What can hang from each mark
madu: fofeluz meba raridar tigifu
pabem: podo
meba: tigifu
medadu: raridar
tigifu: madu meba
raridar: meba medadu pabem tigifu
podo: medadu raridar

Each row was made from one small tree. The marks that hang from a mark follow it in brackets, in alphabetical order. Every link used is in the known rows. Write each row's tree.
Known rows
podo{raridar{meba medadu pabem tigifu}}: [ 2.57 -0.57 -0.28 -1.50  1.34  2.39  3.18  2.88  3.79 -2.55  1.19  1.25
  1.02  2.78  0.95  0.02  0.18 -0.88 -2.71 -2.60  1.98  4.50 -0.05 -1.76
  1.95 -0.16  2.08  0.63 -2.57 -0.58]
raridar{meba medadu pabem{podo} tigifu{madu{fofeluz}}}: [ 3.84 -1.03  0.15 -0.66  3.94  2.30  1.92  1.98  2.19 -2.38  1.61  0.01
  2.51  3.81  0.35  0.89 -0.31 -1.24 -2.17 -0.95  1.14  3.87  0.05 -3.31
  2.62  1.34  1.23  0.37 -2.59 -1.25]
tigifu{madu{fofeluz} meba}: [ 2.88 -1.05 -0.30  0.74  0.40  0.21 -0.64  1.27  2.09  0.03  1.75  0.28
 -0.16 -0.06 -0.17  0.38 -0.31 -0.36 -2.82 -1.38  1.68  2.92  0.03 -2.68
  2.92  2.77  0.60 -0.56 -0.68 -1.00]
meba{tigifu}: [-0.14  0.70 -0.51  0.69  0.33  1.75  1.10  1.81  1.99  0.12  1.41 -0.42
 -1.77 -0.03  0.12  0.64 -0.61  0.19 -1.36 -1.11  1.57  3.76  0.33  0.40
  2.70  0.82  0.49 -0.90 -1.31  0.32]
meba{tigifu{madu{fofeluz}}}: [ 2.09 -0.23  0.09  0.74  1.42  1.32  0.92  2.40  1.81 -0.47  1.43 -0.44
 -0.81 -0.03  0.13  1.22  0.05 -0.33 -1.74 -0.85  2.06  3.69  0.12 -2.41
  3.22  2.21  0.30 -1.19 -0.92 -1.31]
pabem{podo{medadu{raridar}}}: [-0.91  1.18  1.42  0.02 -0.45  1.93  0.11  0.05  2.39 -0.37 -1.40 -0.58
 -1.80 -0.38  0.19  0.11 -0.73 -0.11 -1.62 -0.80 -0.97 -0.28  1.09  1.42
  3.45  1.22 -0.03  0.07 -2.94  0.72]
meba{tigifu{madu{raridar}}}: [ 0.72 -0.20 -1.47  0.26  0.69  1.49 -0.78  2.30  2.27 -0.66  0.55 -0.37
 -0.96 -1.00  0.14  1.02 -0.21  0.37 -1.83 -1.23  2.78  4.26  0.67 -2.40
  3.22  1.46  1.20 -0.05 -1.05 -1.50]
madu{raridar{tigifu{meba}}}: [ 0.75 -0.33 -2.66 -0.15  1.04  0.77 -0.62  1.01  2.46 -0.67  1.88  0.50
 -2.06 -0.05 -0.67 -0.12 -1.35 -0.65 -2.21 -3.01  2.20  4.49  0.72 -0.74
  2.74  1.63  1.17  1.01 -1.48 -1.11]
madu{fofeluz raridar{meba{tigifu} medadu pabem{podo}}}: [ 3.29  0.22 -1.58 -1.07  3.59  2.21  3.13  1.62  1.81 -2.68  0.50 -0.09
  3.32  2.18  1.54  1.68  0.05 -1.27 -0.91 -1.78  1.53  4.80  0.64 -1.14
  2.64  2.09  1.47  0.14 -2.23 -1.44]
tigifu{madu{raridar{medadu pabem}} meba}: [ 2.46 -1.72 -1.57 -0.97  0.32  0.15 -1.86  1.41  2.60 -1.29  0.10  0.81
  0.76  0.66  0.66  0.97 -0.08  0.24 -3.16 -1.33  2.91  4.64  0.16 -3.32
  2.28  1.30  3.12  1.09 -0.92 -1.03]
pabem{podo{medadu raridar}}: [ 0.60  0.76  0.73 -0.20 -0.66  1.75 -0.20  1.09  3.43 -1.10 -1.03 -0.30
 -0.48  0.26  0.93  0.09 -0.45  0.10 -1.68 -2.01 -1.00 -0.09  1.05  0.82
  3.54  1.36 -0.34 -1.10 -3.06  0.72]
madu{fofeluz meba raridar}: [ 1.72 -0.12 -0.92  0.47  0.84  0.82  3.52  1.20  1.67 -1.55 -0.02 -0.29
 -0.92 -0.45  0.26  0.77 -0.74 -0.70 -0.27 -1.66  2.48  2.05  0.38 -1.53
  2.79  3.79  0.07 -0.35 -1.62 -3.46]
podo{raridar{meba tigifu{madu}}}: [ 1.99 -0.88 -0.06 -0.13  0.97  2.24  1.22  2.88  3.65 -1.38  1.91  0.79
  0.71  1.04  0.44 -0.69  0.03 -0.66 -3.30 -2.43  1.98  3.82  0.17 -3.20
  2.92  0.37  1.07  0.19 -1.93 -1.48]
meba{tigifu{madu{fofeluz raridar{medadu pabem{podo}}}}}: [ 3.44 -0.54 -1.39 -0.76  3.30  1.30  0.50  1.98  2.14 -2.46 -0.08 -0.33
  1.46  1.11  0.86  2.43  0.34 -0.50 -1.32 -1.21  1.60  4.05  1.09 -3.27
  3.22  2.95  1.75 -0.17 -1.89 -1.25]
madu{raridar{meba} tigifu}: [ 0.03 -0.09 -2.75 -0.35 -0.18  1.77  2.00  1.40  2.05 -0.66  0.72 -0.21
  0.71 -0.28  1.02  0.07 -1.27 -0.73 -0.84 -1.75  2.72  2.08 -0.29 -0.95
  2.83  1.14  0.56  0.64 -1.82 -2.14]
podo{raridar}: [ 0.74  0.23 -0.39  0.36 -1.03  1.57  1.05  1.86  3.53 -0.70  0.84  0.43
 -1.68 -0.46  0.35  0.29 -0.06  0.24 -1.97 -2.01  0.82  1.19  0.73 -0.47
  2.70  1.60  0.85 -1.14 -2.16  0.28]
medadu{raridar{tigifu}}: [-0.80  0.46 -0.12  0.17  0.54  2.14  1.68  1.35  2.73 -0.45  1.23  0.18
 -4.24 -0.39 -0.86  0.04 -0.70 -0.68 -1.97 -1.61  1.15  2.20  0.78 -0.23
  2.65  1.22  0.91  0.82 -2.37 -0.05]
podo{medadu}: [-0.39  0.32  0.78 -0.05 -1.21  1.42 -0.40  1.05  2.27 -0.31 -0.43 -0.90
 -1.88  1.04  0.45  0.33 -1.32  0.34 -1.45 -0.49  0.97  1.18 -0.14  0.89
  2.85  0.64 -0.38 -0.64 -2.00 -0.40]
medadu{raridar{meba pabem}}: [ 0.75  0.15  0.25 -0.15  0.17  2.66  2.63  1.00  2.75 -0.71  0.85  0.58
  1.15  0.51  0.35 -0.42  0.21 -0.48 -2.84 -0.09  1.31  2.22  0.27  0.12
  1.79 -0.15  2.20  1.03 -1.89 -1.20]
medadu{raridar{meba{tigifu{madu{fofeluz}}} pabem{podo}}}: [ 2.98  0.37  0.52  0.07  3.19  2.68  2.83  1.49  2.07 -1.43  0.93  0.34
  3.53  0.26  0.44  0.48  1.24 -1.36 -2.83 -0.59  0.45  3.42  1.04 -1.87
  3.21  1.40  1.88  0.45 -1.65 -1.29]
pabem{podo{medadu{raridar{meba tigifu}}}}: [-0.37  1.13  1.15 -0.49  1.32  2.96  1.66  0.80  2.54 -1.08 -0.14 -0.33
 -0.20  1.43  0.27 -0.95 -0.90 -1.36 -2.17 -1.71 -0.27  2.04  0.75  0.97
  3.38  0.15 -0.23  1.10 -3.13 -0.36]
madu{fofeluz meba{tigifu}}: [ 1.48  0.63  0.19  0.82  1.61  1.27  4.48  1.92  1.25 -0.77  0.60 -0.18
 -0.70 -0.11  0.41  0.63 -0.15 -0.87 -0.50 -1.80  1.96  3.93  0.11 -0.64
  3.09  2.60 -0.39 -1.03 -0.87 -1.79]

Write each row's tree
[ 1.37 -0.06  1.42 -0.40  1.08  1.48  0.96  2.05  3.19 -1.92 -1.26  0.00
  0.18  0.70  0.42 -0.89 -0.44 -0.62 -2.17 -2.98 -0.03  2.09  1.03 -2.18
  4.21  1.35 -0.35 -0.02 -2.55 -1.34] | pabem{podo{medadu raridar{tigifu{madu{meba}}}}}
[ 2.29 -1.20 -0.25 -0.87  0.27  0.64 -0.70  2.72  3.72 -1.24  1.14  1.51
 -1.59  0.80  0.48 -0.15 -0.03 -0.51 -3.85 -3.74  2.13  5.11  0.34 -3.92
  3.17  1.50  1.56  0.30 -1.48  0.84] | podo{raridar{medadu tigifu{madu meba}}}
[ 3.63 -1.38 -0.14 -0.10  2.83  2.23  1.87  2.38  2.40 -1.86  2.62  0.16
  2.17  2.62 -0.19 -0.03 -0.15 -0.99 -2.55 -0.60  2.15  4.00 -0.30 -3.25
  2.32  0.71  1.31  0.28 -1.50 -3.14] | raridar{meba pabem tigifu{madu{fofeluz}}}
[ 2.33 -0.27 -1.39  0.10  0.98  1.75  2.42  1.37  1.93 -1.62  1.25 -0.23
  0.91  0.63  0.65  0.73 -0.53 -0.84 -1.10 -1.29  2.60  2.53  0.01 -1.15
  2.37  2.70  0.36 -0.09 -1.80 -2.98] | madu{fofeluz raridar{meba}}
[ 1.55  0.35 -0.03 -0.87  1.75  2.56  2.49  2.24  3.35 -1.85  0.99  0.75
  0.29  2.33  1.05  0.08 -0.52 -1.08 -2.25 -3.15  0.36  3.39  0.63 -1.14
  3.09  0.95  0.58 -0.05 -3.31  1.05] | pabem{podo{raridar{meba medadu tigifu}}}
[ 4.12 -1.84 -1.49 -1.00  1.25  0.05 -0.63  1.55  2.38 -1.87  0.34  0.82
  1.03  0.83  0.72  1.37  0.15 -0.49 -2.59 -1.58  2.99  4.37  0.16 -4.02
  2.43  2.91  2.43  0.67 -0.97 -1.89] | tigifu{madu{fofeluz raridar{medadu pabem}} meba}
[ 0.33 -0.23 -2.64 -0.43  0.18  0.88  3.07  1.19  1.95 -1.33 -0.68  0.01
  0.61 -0.81  0.84  0.20 -1.00 -0.60 -0.26 -1.60  2.43  1.56  0.26 -1.32
  2.54  1.59  1.44  0.89 -1.63 -3.13] | madu{meba raridar{pabem} tigifu}
[ 1.89  0.37  0.59 -1.22  0.26  2.50  2.08  2.70  3.54 -1.79 -0.43  0.70
  3.24  1.19  1.94 -0.57  0.54 -0.41 -2.69 -2.22  1.32  4.42  0.21  0.37
  2.56 -0.92  1.31 -0.27 -1.53 -1.32] | podo{medadu raridar{meba{tigifu} pabem}}
[ 1.24 -0.25 -1.78 -0.61  0.52  0.44  4.66  1.70  1.57 -1.99 -1.07 -0.06
 -1.63 -0.18  1.25  1.33 -1.01 -1.36  0.55 -2.79  3.20  2.17 -0.09 -3.03
  3.16  4.13 -0.11  0.07 -1.70 -2.55] | madu{fofeluz meba raridar{medadu} tigifu}
[ 1.18  0.53 -0.24 -0.65  0.65  1.08 -0.87  0.95  3.51 -1.11  0.17  0.67
 -0.35  0.56  0.32 -1.02 -0.76 -0.92 -2.78 -4.14 -0.81  2.73  1.22  0.43
  3.84  1.25 -0.01 -0.20 -2.46  0.86] | pabem{podo{medadu raridar{tigifu{meba}}}}
[ 2.39 -0.54 -2.68 -0.07  1.78  0.58  0.65  1.08  2.25 -1.29  2.05  0.48
 -1.84  0.06 -0.55  0.35 -0.99 -1.31 -1.58 -3.29  2.24  4.23  0.66 -1.56
  2.97  3.25  0.58  0.48 -1.45 -2.01] | madu{fofeluz raridar{tigifu{meba}}}
[ 0.60  0.54  0.10 -0.36  0.97  2.34  2.58  2.42  1.90 -0.65  0.88 -0.07
  0.26  1.77  1.43  0.75 -0.58 -0.41 -1.89 -1.49  2.58  5.52 -0.46 -0.48
  2.37  0.19  0.74 -0.29 -1.38  0.49] | raridar{meba{tigifu} medadu}
[ 0.96  0.31 -1.64 -0.04  1.60  1.27  3.05  1.68  1.96 -1.50 -0.16  0.15
  0.92 -0.43  0.73  0.38 -0.20 -0.23 -1.04 -1.61  2.50  4.72  0.57 -0.47
  2.41  1.06  1.90  0.47 -1.02 -2.69] | madu{meba{tigifu} raridar{pabem}}
[ 0.61  0.05  0.17 -1.06  0.39  1.34 -0.01  0.72  3.03 -0.93 -0.11  1.06
 -1.03  0.38 -0.21 -1.20 -0.36 -1.06 -3.19 -2.21  1.03  3.54  0.59  0.51
  2.64 -0.05  1.82  1.68 -1.64 -0.53] | podo{medadu{raridar{pabem tigifu{meba}}}}
[ 0.58  0.67  0.26 -0.54  0.73  1.99  0.09  1.55  3.54 -1.58 -0.03 -0.15
 -1.42  1.01  0.30 -0.16 -0.87 -0.62 -1.69 -3.03 -0.72  1.27  1.23  0.39
  3.78  1.06 -0.44 -0.65 -3.32  0.40] | pabem{podo{medadu raridar{tigifu}}}
[ 0.94  0.47 -1.00 -0.18  2.06  1.58  0.62 -0.04  2.76 -0.59  1.53  0.87
 -0.35 -0.04 -0.85 -0.45 -0.29 -1.20 -2.98 -2.04 -0.55  2.91  1.50  0.43
  2.73  0.81  2.31  1.43 -2.36  0.78] | medadu{raridar{pabem{podo} tigifu{meba}}}
[ 3.91 -1.32 -0.52 -0.64  3.30  0.76 -0.30  1.24  2.16 -1.65  1.71  0.48
  0.93  2.61 -0.19  0.89 -0.32 -1.07 -2.68 -2.01  0.69  4.23  0.60 -3.21
  3.05  2.26  1.65  0.33 -2.04 -0.04] | raridar{medadu pabem{podo} tigifu{madu{fofeluz} meba}}
[ 2.98 -0.15 -0.73 -0.75  2.62  1.35 -0.73  1.56  2.18 -2.33 -0.96 -0.77
  2.20  0.50  0.89  1.36  0.09 -0.51 -1.28 -1.17  0.84  2.92  1.11 -1.70
  3.77  2.12  0.84 -0.24 -1.82 -2.52] | meba{tigifu{madu{fofeluz raridar{pabem{podo{medadu}}}}}}
[ 4.07 -1.15 -0.80 -0.91  2.65  1.81  1.01  1.42  2.26 -2.67  0.29 -0.21
  3.66  2.47  1.25  1.64  0.02 -0.55 -1.80 -0.54  1.69  2.88  0.36 -3.50
  2.68  2.38  1.77  0.41 -2.39 -2.23] | tigifu{madu{fofeluz raridar{meba medadu pabem{podo}}}}
[ 3.89 -1.51 -1.17 -0.28  1.71  1.65  1.09  1.75  2.39 -2.07  1.18  0.15
  3.18  1.21  0.71  0.72  0.26 -0.53 -2.18 -0.19  2.84  2.94  0.00 -3.33
  2.26  1.79  1.88  0.43 -1.41 -4.07] | tigifu{madu{fofeluz raridar{meba pabem}}}
[ 3.06 -0.33  0.34 -0.20  3.45  2.70  2.64  1.29  2.62 -1.99  1.69  0.44
  2.14  1.37 -0.38 -0.16  0.38 -1.62 -2.81 -0.75  0.45  2.48  0.93 -2.54
  3.04  1.41  1.80  1.19 -2.46 -1.98] | medadu{raridar{meba pabem{podo} tigifu{madu{fofeluz}}}}
[ 1.42 -0.05  0.49 -0.87 -0.97  1.53  0.28  1.81  3.77 -1.63 -0.84  0.49
  0.18  0.71  1.18 -0.01  0.14  0.28 -2.14 -1.48  0.59  1.05  0.47  0.36
  2.45  0.33  1.26 -0.64 -2.36 -0.72] | podo{medadu raridar{pabem}}
[ 2.83 -0.15 -2.62 -1.27  2.32  1.64  3.32  1.00  1.91 -2.47 -0.02 -0.15
  2.95  1.68  1.71  1.47 -0.71 -1.64 -0.18 -1.69  1.54  1.84  0.18 -1.93
  2.78  2.62  1.07  0.47 -2.86 -1.77] | madu{fofeluz raridar{meba medadu pabem{podo}} tigifu}
[ 1.48 -0.29 -1.88  0.42 -0.20  0.23  1.52  0.82  1.68  0.18  1.49  0.29
 -0.80 -0.71  0.17  0.19 -1.05 -1.29 -1.15 -2.58  1.31  1.73 -0.07 -0.88
  3.14  2.94 -0.03 -0.54 -1.06 -0.48] | madu{fofeluz tigifu{meba}}
[ 1.41 -1.15 -0.51 -0.11  1.51  1.74 -0.57  1.93  2.76 -1.00  2.11 -0.04
 -0.85  1.53 -0.80  0.24 -0.77 -0.04 -2.42 -0.39  1.79  3.18  0.09 -2.15
  2.32 -0.03  1.94  0.42 -1.81 -1.52] | raridar{pabem tigifu{madu}}
[ 3.01 -0.66  0.46 -1.19  1.14  2.22  1.99  3.63  3.61 -2.03  0.47  1.17
  3.09  1.56  1.96  0.40  1.26 -0.16 -3.43 -1.88  2.58  5.84  0.00 -3.29
  2.42 -0.16  2.65 -0.07 -1.12 -0.50] | podo{raridar{meba{tigifu{madu}} medadu pabem}}
[ 0.83  0.30 -0.73 -0.87  2.38  1.47  1.37  0.62  2.14 -2.46 -1.21 -0.64
  0.68  1.47  0.28 -0.15 -1.43 -0.63 -0.73 -1.93  0.68  2.42  0.94  0.01
  3.17  0.84  0.64  1.10 -2.89 -2.79] | madu{meba raridar{pabem{podo{medadu}} tigifu}}
[ 1.92 -0.95 -2.51 -1.46  1.66  0.60 -0.01  1.29  2.76 -1.80  1.14  0.97
 -0.91  1.69  0.07  0.59 -0.86 -0.58 -2.28 -2.81  2.70  5.47  0.28 -1.58
  2.05  1.11  2.62  1.48 -1.68 -0.73] | madu{raridar{medadu pabem tigifu{meba}}}
[ 2.33  0.11 -2.06 -1.24  1.71  1.84  2.11  0.68  1.93 -2.32 -0.88 -0.56
  3.81  1.26  1.66  0.42 -0.96 -1.55 -0.32 -1.76  0.62  0.65  0.20 -0.40
  3.38  1.85  0.00  0.40 -2.67 -3.13] | madu{fofeluz raridar{meba pabem{podo{medadu}}} tigifu}
[ 3.82  0.17  0.64 -0.45  2.36  2.07  2.73  2.98  2.88 -2.17  0.60  0.53
  2.72  1.39  1.75  1.15  0.96 -1.11 -2.37 -2.77  1.08  4.39  0.70 -3.32
  3.74  2.37  0.58 -1.01 -1.89  0.18] | pabem{podo{raridar{meba{tigifu{madu{fofeluz}}} medadu}}}
[ 0.46  0.22  0.95 -1.15  0.89  2.87  2.10  1.43  2.94 -1.70  0.07  0.47
  0.43  1.73  0.49 -1.10 -0.38 -1.12 -2.82 -1.08  1.43  3.16  0.04  0.48
  2.25 -1.11  1.26  1.68 -2.23 -1.86] | podo{medadu{raridar{meba pabem tigifu}}}
